Every row comes from one small tree of marks. Brackets hold a mark, then the marks that hang from it, in the order of their numbers. Every link used is in the known rows. Which tree was each row made from?
(in the rows, 128 means zero)
Known rows:
[q329 [q386 q24]]: [132 156  91 187 211 111 133 120 134 117 123 115 158 157 128 150 122 129
 145]
[q329 q130 q386]: [142 154 136 139 161 128  94 134 127  93 178  99 190 111 151 137 156 130
 129]
[q969 q329]: [162 126 122 127 123 149 147 139 135 125 141 151 161 162 135 163  93 119
 140]
[q386 q24]: [148 136  94 170 178 139 138 102 157 127  72 127 177 170 139 156 113 139
 145]
[q130 q24]: [168 131 137 155 137 132 156 111 127 113  88 131 188 144 139 155 107 154
 116]
[q946 [q24 q130] [q329 q386]]: [ 83 120 135 155 160  96 122 110  47 137  86 112 126 142 112  82  86 112
 133]
[q329 q130 q386 [q946 q24]]: [138 161 162 137 138  93  66 188  85 125 166 107 135 116 118 133 148 127
  84]
[q24 q130 q386 q946 q969]: [ 91 101 145  96 120 149 177  61 125 130 100 129 127  96 113 102 186  77
 171]
[q969 [q329 q130]]: [172 123 136  95 104 147 118 172 150 117 161 139 165 133 161 153 139 130
 127]
[q946 [q329 [q130 [q24 q386]]]]: [166 140 152 105  81 113 129  54 113 112  80 100 154  79 105 115 112 148
 109]
[q24 q130 [q946 q329]]: [110  88 130 132 126 129 158  61  86 151  43 101 180 118 121  81 101  90
 160]
[q969 [q329 q946]]: [162 137 147 120  96 148 120 152 119 137 163 152 131 144 112 156  82 120
 108]
[q386 q24 [q329 q130]]: [119 125  75 158 145 129  99 141 183 134 111 102 130 136 162 128 126 165
 136]
[q946 q24 [q329 q386]]: [115 150 123 176 173  89 121  99  64 139  77 109 136 154  88 122  57 125
 117]
[q969 [q329 [q130 q24] q386 q946]]: [174 142 169 108 103  82 115 222 103 123 223 130  98  87 137 133 152 145
  69]
[q24 q130 q386]: [121 132 138 114 107 168 132  56 110  96 123 121 179 117 121 121 146  90
 173]
[q946 [q24 q386]]: [143 157 125 141 122 129 126  80  99 120  76 129 162 155  84 163 119 100
 143]
[q329 q130]: [159 132 141 120 127 156 100 122 152 104 126 113 210 128 162 146 141 140
 132]
[q386 [q24 q130 [q969 [q329 q946]]]]: [ 93  91 140 102 127 142 147 183 155 160 151 178  32 140 151 103 139 137
 110]

Which tree is each row?
[112 131 136 118 111 138 126  96  81 116  83 130 148 142 109 124 153  89
 159]
[q946 [q24 q130 q386]]
[144 161 162 129 132 125  73 146 113 107 201  99 164  91 131 131 142 129
  97]
[q329 q130 q386 q946]
[105 129 155  94 103 121 112  75 122 143  64 127  87 110  93 106 115 141
 103]
[q946 [q24 q386 q969] [q329 q130]]
[ 81 110  94 162 125 137 105 138 136 147 124 118  82 133 138  92 102 141
 134]
[q386 [q24 q130] [q329 q946]]
[139  92 115  99 150 108 169 194 187 169 109 147  82 130 156 132 195 126
 123]
[q386 [q24 q946 [q969 [q329 q130]]]]
[133 143  97 155  96 121 151  70 128 116 117 114 122 112  94 139  93 144
 137]
[q130 [q24 [q386 q329]]]
[172 131 160  87  75 144  92 185 137 131 188 139 134 116 140 143 126 131
  95]
[q969 [q329 q130 q946]]
[135 153 123 150  68 117 126  86 113 127 141 114  91  94  72 130  82 143
 105]
[q130 [q24 [q386 [q329 q946]]]]
[ 80 134 102 135 111 163 138  53 164 123 139 132  82 119  95 126  88 138
 148]
[q24 [q386 q329] q969]
[ 89 102 143  79  96 135 159 148 109 141 128 180  43 148 114 115 159  99
 141]
[q946 [q24 q130 q386 [q969 q329]]]
[111 124 146 105 151  95 122 228 126 140 182 158  58 138 141 133 167 138
  95]
[q946 [q24 [q969 [q329 q130 q386]]]]
[153 142 102 130 171  94 121 199 147 125 182 127 114 134 156 145 167 132
 128]
[q969 [q329 q130 [q386 q24]]]
[154 142 132 111 137 118 112 181 127 110 213 125 147 120 151 144 149 120
 128]
[q969 [q329 q130 q386]]
[ 46  84  84 151 159 150 144 128 181 147 105 140  57 146 164  86 119 160
 150]
[q386 [q24 q130 q969] q329]
[128 116 130 113 112 140 161  60  94 122  92 107 185 103 104 114 177  56
 188]
[q24 q130 q386 q946]
[104 101 128 128 113 127 133 153 183 130 136 128  85 103 167 110 130 197
  92]
[q386 [q329 [q130 [q24 q969]]]]
[122 110 105 129 162 139 169 160 185 152 115 177  74 173 145 146 117 150
 124]
[q386 [q24 [q969 q329]]]
